Each row was made from one small tree. Brackets hold a mark, then the marks that hang from it, in the order of their numbers. Every link used is in the known rows. Write each row's tree.
Known rows
{q_704 {q_409 q_916} {q_674 {q_395 q_588}}}: [ -4.4   0.2   5.3  -0.1   6.4   4.5   8.2  -7.6  -6.6  -4.4   7.1  13.9
  12.0   3.9  -0.6   6.7  -9.7  18.1  -1.2 -16.4]
{q_588 {q_60 q_742} q_395}: [ -7.2  12.1   5.6   9.2  -3.4  15.8  23.3  -9.5 -19.9 -23.2  -5.3  -0.9
 -17.6   4.5  -7.3  -8.9  11.0 -35.2   6.5  -2.6]
{q_674 {q_395 q_588}}: [ -2.0  11.1  -3.0  -4.5   0.2 -10.6   1.7 -13.5 -12.0  16.8   3.7   0.1
   2.0   0.1  -2.6   5.4   6.4   5.1  -1.7  -2.5]
{q_720 q_60 {q_916 {q_409 {q_704 {q_674 q_395}}}}}: [ -7.8   9.7  18.0   1.0  14.4  24.5   8.1 -24.9  12.7  50.3  34.2   5.4
  14.0  23.3 -14.1  22.7  -2.2   7.6   9.8  -0.5]
{q_916 q_409}: [12.2  4.6 15.5 -6.9  3.1  6.4  4.3 -2.1  3.7  4.5 13.2 -6.9 -4.2  4.2
 -9.3  5.9 -4.6  1.7  7.2  2.3]
{q_720 q_60}: [-11.3  -1.7   7.5  -2.8   4.6  -0.3   0.0  -0.5  -3.9  10.9  10.7   3.3
   0.9   8.9  -7.5   4.7  10.0  -0.8  11.6   2.0]
{q_916 q_409 {q_720 {q_60 q_588}}}: [  2.1   8.0  12.7 -12.4   9.4  24.0   1.5  -7.3  16.1  12.8   4.0  -7.7
  -7.2  14.8 -27.1   4.2  11.4  -7.8  24.4   8.8]
{q_720 {q_60 q_588 q_742} {q_916 {q_409 q_704}}}: [-12.5  -1.1  35.2 -18.0  -7.2  53.8  11.7 -21.7  19.9  24.3 -12.1 -11.5
 -13.0  32.5 -19.3  -6.3   9.1  -7.0  36.2  -3.2]
{q_395 {q_588 {q_60 q_742}}}: [ -3.2   0.0   6.5 -13.2 -15.5   3.1  21.6  -7.1 -16.5 -20.7 -10.3  -5.3
 -21.7  15.3 -12.4  -8.7  19.9 -16.0   3.4  -6.1]
{q_588 q_395}: [  0.8  12.0   4.2   8.7   3.6   8.8   1.8  -8.6 -16.9  -0.7  -1.6   4.5
  -0.5  -5.9   4.0   1.5  -1.9 -13.6   3.0   2.2]
{q_60 {q_588 q_395}}: [ -5.5  13.1   0.3   3.1   1.1  23.8   4.8  -9.3 -13.4  -5.4 -20.9   2.6
  -3.2  -5.3  -5.6  -9.1   3.9 -14.0  12.5  -0.7]
{q_395 q_588}: [  5.5   0.4   6.1 -14.1  -7.5  -3.2  -0.9  -6.2 -12.1   1.9  -7.0   0.3
  -3.5   5.2  -1.1   1.3   6.5   4.7  -0.5  -0.7]
{q_720 {q_60 q_742} {q_916 {q_409 {q_704 {q_674 q_395}}}}}: [-19.9  10.7  23.4  -3.6   5.7  40.3  18.8 -23.2  23.0  37.3  29.3   0.4
   5.7  27.4 -14.0  16.3   1.8  -6.5  16.8  -5.7]
{q_409 {q_704 {q_674 q_395}} {q_916 q_720}}: [  5.2   6.0  -7.7  11.9  11.5   8.4   7.8 -21.8  14.6  16.7   6.6   8.5
  23.2   9.8  10.0  21.3 -13.9   0.0 -12.0   0.9]
{q_704 q_409 {q_674 {q_395 q_588}}}: [ -8.9  10.8   1.2  -3.2   2.6  -3.3   1.7  -0.8   0.7   2.4  16.1  12.3
   7.6  -3.0  -6.9   8.2  -7.6  10.6  -0.8 -12.8]
{q_704 {q_409 {q_916 {q_720 {q_60 {q_588 q_395} q_742}}}} q_674}: [-24.2   6.9  16.1   2.1   8.4  56.9  18.0  -8.0  11.7 -24.1 -11.6  10.4
  -3.4  11.3 -11.5  -3.9   1.3 -21.9  28.7  -8.5]
{q_588 q_60 q_395}: [  5.8  10.7   0.1  14.0   5.1   0.2  11.5 -11.0 -30.8 -11.4  -0.4   5.7
  -8.5   0.7  -6.9  -3.3   6.5 -23.0  -1.7   2.2]
{q_448 {q_409 {q_704 q_674} {q_916 {q_720 q_60}}}}: [  7.4 -10.4  23.6  -5.3  -1.3  25.4   9.2  -3.5  19.6  -2.1   7.9   2.5
  11.3  24.8   1.5  18.9  -3.8   5.2   7.9  -1.3]
{q_916 {q_409 {q_704 {q_674 q_395}}} {q_720 q_60}}: [  1.5  18.4  10.8  -0.1  13.6   7.8   5.1 -15.4  21.2  38.0  39.0   3.5
  15.0  15.4 -14.2  30.8  -6.5  -7.0   7.8   8.4]

Which tree is each row?
[  3.2   0.7   3.3  -6.8  -1.8   2.8  13.6 -24.1  -9.3  13.7   0.2  10.1
  21.3  13.0   7.6  19.1  -7.8  12.8  -7.6  -8.2]
{q_409 {q_704 {q_674 {q_395 q_588}}} q_916}
[-16.3   6.3  15.1  -2.9  -0.7  56.1  22.3 -22.9   8.2  -5.7 -18.4   8.1
   6.6  20.7  -2.1   5.4   3.4 -27.2  22.3  -0.4]
{q_409 {q_704 q_674} {q_916 {q_720 {q_60 {q_588 q_395} q_742}}}}
[-26.3   4.6   6.2   9.5  15.9  25.6  14.4  -4.3  24.1  -4.9  18.8   7.0
   6.8  12.5  -7.7   7.7  -3.4  -6.3  14.4 -10.5]
{q_704 {q_409 {q_916 {q_720 {q_60 q_742}}}} {q_674 q_395}}
[ -5.5   5.6   0.9   3.6   4.2  13.6  25.5 -13.2   1.9 -21.3   2.7   6.7
  -7.0  15.2 -11.6   1.2   3.6 -10.0  -1.2 -13.8]
{q_704 {q_409 {q_916 q_720}} {q_674 {q_395 {q_588 {q_60 q_742}}}}}
[ -4.4   8.3  26.2 -15.4  -3.0  32.0  13.1  -7.6  31.4  12.0  24.1  -3.2
   0.8  23.8 -12.6  23.7  -2.9 -20.6  16.8   5.9]
{q_916 {q_409 {q_704 q_674}} {q_720 {q_60 q_742}}}
[-17.8  13.0   7.1  -1.1  -7.5  40.6  15.1  -7.8  -2.9 -18.1 -24.8  -3.7
 -12.5  -2.1  -5.5 -14.5   7.9 -28.0  20.2  -5.0]
{q_60 {q_588 q_395} q_742}
[-14.0  10.1  -4.4  12.1  10.1  -0.4   1.7   6.6  11.8  -0.8  22.4  11.3
  11.6  -8.7  -5.8   7.8 -14.4   5.5   0.1 -12.7]
{q_704 q_409 {q_674 q_395}}
[  1.8   5.5   0.5   2.3  12.2   7.6   4.8 -13.1   5.7   0.6   7.1  10.7
  10.4   5.5  -1.1  10.4  -9.5  12.7  -5.4  -8.3]
{q_704 {q_409 {q_916 q_720}} {q_674 {q_395 q_588}}}
[ -9.7   3.8  -1.7  -4.2   6.6  16.8  -2.8  -5.8  11.5   8.4  -8.9  -0.8
  -2.9  10.7 -17.7  -2.4  16.3  -9.1  18.0   7.2]
{q_916 {q_720 {q_60 q_588}}}
[ 20.2  -6.8   7.9   2.2   1.0   9.2  -1.2 -18.4   8.8  10.5 -15.6  -1.0
   7.1  15.3  13.4   6.2 -12.2   1.4  -3.5   6.6]
{q_409 q_704 {q_916 q_720}}
[ -6.4  18.7  23.8 -19.3  -2.6  21.0  15.1 -21.4  18.9  27.7  27.8  -2.9
   2.3  24.4 -15.9  27.8   4.3 -14.4  15.8   3.4]
{q_916 {q_409 {q_704 {q_674 {q_395 q_588}}}} {q_720 {q_60 q_742}}}
[-12.1  10.1  40.2 -10.1  -3.3  64.7  13.2 -30.5   4.3  24.6 -13.6  -6.8
 -13.2  26.7 -15.1  -5.5   7.8 -19.9  39.6  -1.1]
{q_720 {q_60 {q_588 q_395} q_742} {q_916 {q_409 q_704}}}
[-10.1  11.5  -1.2  -3.8  -7.6  -4.6  22.0 -13.6 -16.8  -5.6   0.2  -4.5
 -15.4  10.5 -14.9  -3.4  19.9 -15.6   1.8  -7.5]
{q_674 {q_395 {q_588 {q_60 q_742}}}}
[  9.9   5.7  22.1 -14.8   0.3  23.1  -2.8 -13.4  18.3  24.0  -2.3  -7.9
  -3.0  21.2 -19.1   7.8   2.5  -8.3  26.2  11.1]
{q_916 {q_409 q_704} {q_720 {q_60 q_588}}}
[ -5.9   4.3   0.0   8.9  14.9   7.9   8.0 -22.0  10.8  26.5  16.9  11.8
  23.7  18.7   1.6  24.3  -4.1  -0.4  -0.2   3.3]
{q_409 {q_704 {q_674 q_395}} {q_916 {q_720 q_60}}}
[-22.1   5.5   4.3  -9.0  -2.2  33.0   6.6  -4.3  21.2  -5.1 -12.8  -7.5
 -11.9  14.7 -17.9  -7.5  19.9 -21.6  24.6   2.4]
{q_916 {q_720 {q_60 q_588 q_742}}}
[ 11.6  -7.3   9.4   7.8   9.5   9.9  -5.9  -3.4  11.0  -7.5  -8.5   1.3
  -1.3   5.2   4.8  -5.0 -14.4   7.5   4.0  -2.7]
{q_704 {q_409 {q_916 q_720}}}
[ 15.4   4.5  26.5  -9.9   2.7   8.6  -5.2 -13.5  15.1  31.9  17.4  -6.0
  -0.7  20.9 -10.3  18.8  -3.7  -5.9  17.7  14.2]
{q_916 {q_409 q_704} {q_720 q_60}}
[-12.4   0.3  32.9 -13.7  -1.8  47.4  16.9 -16.6  24.0  23.8  18.9  -0.8
   0.4  32.1 -12.0  12.9   1.4  -6.5  19.8  -4.1]
{q_720 {q_60 q_742} {q_916 {q_409 {q_704 q_674}}}}
[ -4.9   8.2  23.0 -11.8   3.6  23.5   8.1  -5.3  21.5   8.2  17.9 -11.9
 -13.8  17.7 -17.5   6.9   9.5 -19.3  21.4   7.6]
{q_916 q_409 {q_720 {q_60 q_742}}}
